What can hang from each mark
K_524: K_412
K_275: K_972
K_145: K_524 K_972
K_203: K_270
K_946: K_270
K_570: K_380
K_380: K_972
K_972: K_145 K_203 K_380 K_545

Known rows, with every way that one mark hangs from another
K_972[K_145 K_545]: [ 5.27  0.85 -2.76  1.47  3.50 -0.85  1.21  2.47 -0.17 -2.16 -0.78 -1.67
  0.07 -3.82 -5.37 -4.49 -0.85 -2.20  2.38]
K_145[K_524 K_972]: [ 4.58 -1.78 -3.00  4.05  1.25 -2.58 -0.17  4.72 -0.16 -2.74  0.33 -0.48
  3.40 -2.65 -1.03 -5.73  0.85  0.26  0.96]
K_570[K_380[K_972[K_145 K_203[K_270] K_545]]]: [ 2.26  2.92 -0.05 -1.23  2.36 -1.80  0.96  2.57 -1.61 -0.85  0.14 -2.11
 -1.55 -0.11 -3.87 -1.68 -4.08 -3.51  0.52]
K_570[K_380[K_972[K_145 K_203 K_545]]]: [ 2.82  1.55 -1.29  0.18  2.69 -2.67  1.49  1.33 -0.77 -3.22 -0.76 -1.08
 -1.18 -0.75 -5.18 -2.40 -3.54 -3.06  1.58]
K_380[K_972[K_145 K_545]]: [ 4.21  0.74 -2.23  1.86  4.04 -2.79  0.67  3.35 -0.16 -2.19 -1.35 -1.76
  0.18 -3.50 -5.52 -3.11 -3.94 -1.99  2.55]
K_946[K_270]: [ 4.36 -0.65 -1.84  3.87  2.73 -1.51  1.17  5.52 -0.66 -1.62  1.85  1.67
  2.02 -2.57 -2.33 -3.32 -0.95 -2.45  2.59]
K_570[K_380[K_972[K_145[K_524]]]]: [ 3.90  0.45 -1.64  2.38  4.23 -4.86 -0.46  3.88 -0.07 -2.06  0.20 -3.42
  1.50 -1.85 -2.99 -1.70 -3.03 -3.60  2.09]
K_570[K_380[K_972[K_203 K_545]]]: [ 1.15  2.24 -0.48  0.79  2.00 -2.10  1.83  2.18 -1.40 -4.03 -0.96  0.33
 -0.23  0.08 -2.95 -2.31 -3.45 -2.25  1.11]
K_380[K_972[K_145[K_524] K_203]]: [ 4.39 -1.84 -1.92  2.34  2.40 -5.78 -1.22  3.77 -0.71 -4.35 -1.03 -0.52
 -0.34 -2.16 -1.24 -3.78 -3.56 -1.52  3.05]
K_380[K_972[K_203[K_270] K_545]]: [ 1.59  1.80  0.35  0.42  1.30 -1.86  0.86  4.04 -2.39 -2.31 -1.14  0.49
 -1.10 -0.43 -1.36 -3.52 -4.11 -0.61  0.93]
K_275[K_972[K_203 K_380 K_545]]: [ 2.89  1.80 -3.25  0.14  1.06  1.19  1.64 -0.35  0.40 -6.08 -0.90  1.63
 -0.41  1.23 -2.00 -8.18 -0.20  0.91  1.68]
K_972[K_203 K_380 K_545]: [ 2.01  0.60 -1.35  1.46  1.41 -0.11  2.92  0.53 -0.25 -5.17 -0.81  1.18
 -0.91  0.63 -1.29 -6.91 -0.85  0.47  1.53]
K_275[K_972[K_145[K_524] K_203 K_380]]: [ 4.98 -0.41 -4.24  0.97  1.76 -1.91 -0.65  0.30  1.36 -5.84 -0.01 -0.58
 -0.30  0.56 -0.78 -8.22  0.38 -0.08  2.70]
K_524[K_412]: [ 4.37  0.54 -1.46  3.51  1.57 -0.10  0.09  4.13 -1.00 -3.41 -1.24 -1.64
  2.28 -2.36 -1.80 -2.86 -0.84  0.36  2.58]
K_972[K_203[K_270] K_380 K_545]: [ 1.35  2.09 -0.18  0.35  1.00  0.62  2.65  1.74 -0.96 -2.91 -0.10  0.23
 -1.54  1.32 -0.20 -6.62 -1.04  0.15  0.56]
K_570[K_380[K_972[K_203]]]: [ 1.52  1.25 -0.53  1.78  1.43 -3.50  1.94  3.56 -2.43 -3.51 -0.23 -0.04
  0.67  0.55 -1.51 -1.44 -2.54 -1.66  1.56]
K_972[K_145 K_203[K_270] K_545]: [ 4.24  1.38 -1.20 -0.79  1.32 -0.49  0.98  2.61 -1.75 -1.26 -0.33 -1.01
 -2.17 -1.95 -3.27 -4.91 -1.33 -1.86  1.21]
K_570[K_380[K_972[K_145[K_524] K_203 K_545]]]: [ 2.94  0.58 -1.13  0.55  3.11 -3.94 -0.49  1.35  0.21 -4.16 -0.90 -1.12
 -0.90 -0.83 -3.22 -3.37 -4.13 -3.62  1.57]
K_203[K_270]: [ 3.44  1.59 -0.93  1.91  1.94 -0.92  1.61  5.87 -2.83  0.17  0.62 -2.00
  0.90 -1.99 -1.05 -3.04  0.14 -0.97  1.32]

Rows
[ 5.22 -1.75 -2.46  2.09  1.65 -3.80 -0.57  2.86 -0.85 -4.25 -0.45 -0.60
 -0.61 -2.51 -1.20 -5.20 -0.55 -1.53  2.73]
K_972[K_145[K_524] K_203]
[ 2.94 -1.24 -1.91  2.81 -0.44  0.76 -0.93  0.37  2.33 -6.39 -1.30  0.61
  1.55  0.91 -0.21 -8.39 -1.50  2.52  0.38]
K_145[K_524[K_412] K_972[K_203 K_380 K_545]]
[ 5.02  1.09 -4.26  0.75  4.08 -0.14 -0.92 -0.11  2.82 -4.55 -0.31 -1.87
  0.56 -1.09 -3.48 -8.35 -0.56 -1.22  2.34]
K_275[K_972[K_145[K_524] K_380 K_545]]
[ 2.73 -0.83 -0.94  2.82 -1.15  0.29 -1.02  2.90  0.86 -3.45  0.26 -0.98
  1.60  1.83  2.31 -7.02 -1.01  2.36 -0.04]
K_145[K_524[K_412] K_972[K_203[K_270] K_380]]
[ 4.32 -0.57 -1.24  1.77  2.29 -2.74 -2.88  1.80  0.97 -5.69 -3.01 -0.85
 -0.44 -2.17 -2.48 -3.86 -5.90 -0.87  2.80]
K_380[K_972[K_145[K_524[K_412]] K_203 K_545]]
[ 1.87  1.09 -0.35  1.48  0.45 -0.69  2.85  3.16 -1.95 -2.55  0.85 -0.45
 -0.93  1.71  1.22 -5.82 -0.18  0.48  1.19]
K_972[K_203[K_270] K_380]
[ 4.21  0.69 -1.10  2.80  3.60 -3.12 -2.10  3.44  0.85 -2.96 -0.71 -4.29
  2.06 -1.83 -2.92 -0.88 -4.30 -2.72  2.24]
K_570[K_380[K_972[K_145[K_524[K_412]]]]]
[ 1.82  0.12 -1.24  1.23 -0.09  0.00  0.48  1.94  0.72 -3.22  0.52  0.44
  0.33  1.28  0.56 -8.63 -0.70  1.04 -0.77]
K_145[K_524 K_972[K_203[K_270] K_380 K_545]]
[ 2.81  0.28 -2.78  3.09  1.63  0.48  2.74  1.84  1.32 -2.85  0.09 -0.23
  2.11 -0.48 -3.36 -7.27  0.34  1.38  0.30]
K_145[K_972[K_380 K_545]]
[ 3.55 -0.19 -1.34  1.19  1.53 -2.42  0.44  2.56 -0.12 -2.59  0.77 -2.02
 -1.50  0.63  1.01 -6.57 -0.66 -0.83  1.60]
K_972[K_145[K_524] K_203[K_270] K_380]
[ 4.57  0.23 -4.14 -0.10  2.22 -0.53 -0.64 -1.06  2.21 -6.15 -0.72 -0.26
 -1.07  0.31 -2.36 -9.06 -0.74 -0.71  2.34]
K_275[K_972[K_145[K_524] K_203 K_380 K_545]]
[ 3.24  0.44 -0.52  0.19  2.51 -3.40 -1.59  3.47 -0.67 -2.43 -0.88 -1.07
 -1.76 -1.71 -1.57 -4.35 -4.88 -2.22  1.48]
K_380[K_972[K_145[K_524] K_203[K_270] K_545]]
[ 4.68 -1.18 -2.20  3.40  3.89 -5.25 -1.23  4.82 -0.04 -2.73 -0.64 -2.39
  1.22 -3.39 -2.51 -3.13 -3.30 -1.95  3.17]
K_380[K_972[K_145[K_524]]]
[ 3.23  0.49 -1.36  0.79  1.12 -1.18  2.36  2.53 -0.90 -1.77  0.99 -1.83
 -1.86  0.68 -0.73 -5.79 -0.38 -0.31  1.55]
K_972[K_145 K_203[K_270] K_380]
[ 1.71  2.73 -0.73  1.71  3.60 -1.73  1.90  3.19 -1.09 -2.29 -0.63 -1.25
  1.43 -0.90 -4.16 -1.60 -3.26 -2.60  1.17]
K_570[K_380[K_972[K_545]]]
[ 1.74  0.89 -1.40  0.83 -0.43  1.27  2.47  1.97 -0.19 -2.16  0.69  0.38
 -0.04  1.50 -0.98 -7.61 -0.07  1.47 -0.82]
K_145[K_972[K_203[K_270] K_380 K_545]]
[ 6.27 -0.91 -2.38  3.48  2.88 -1.76 -2.26  3.53  0.67 -3.40 -1.16 -3.10
  1.67 -3.69 -2.30 -3.69 -1.63 -1.06  2.99]
K_972[K_145[K_524[K_412]]]
[ 2.43 -1.31 -2.38  2.36  0.24 -1.05  0.98  0.68  1.52 -5.62 -0.28  1.34
  0.98  0.76 -0.28 -9.15 -0.39  1.62  0.32]
K_145[K_524 K_972[K_203 K_380 K_545]]
[ 3.72 -0.70 -2.46  1.22  2.54 -1.94  0.44 -0.22  1.52 -5.52 -0.84 -0.38
 -1.63 -0.63 -1.61 -8.05 -1.39 -1.08  2.16]
K_972[K_145[K_524] K_203 K_380 K_545]
[ 4.57 -0.99 -2.70  3.29  3.56 -2.91  0.58  2.31  1.36 -3.33  0.22 -2.65
  0.79 -1.44 -1.15 -6.27 -0.29 -0.98  2.82]
K_972[K_145[K_524] K_380]
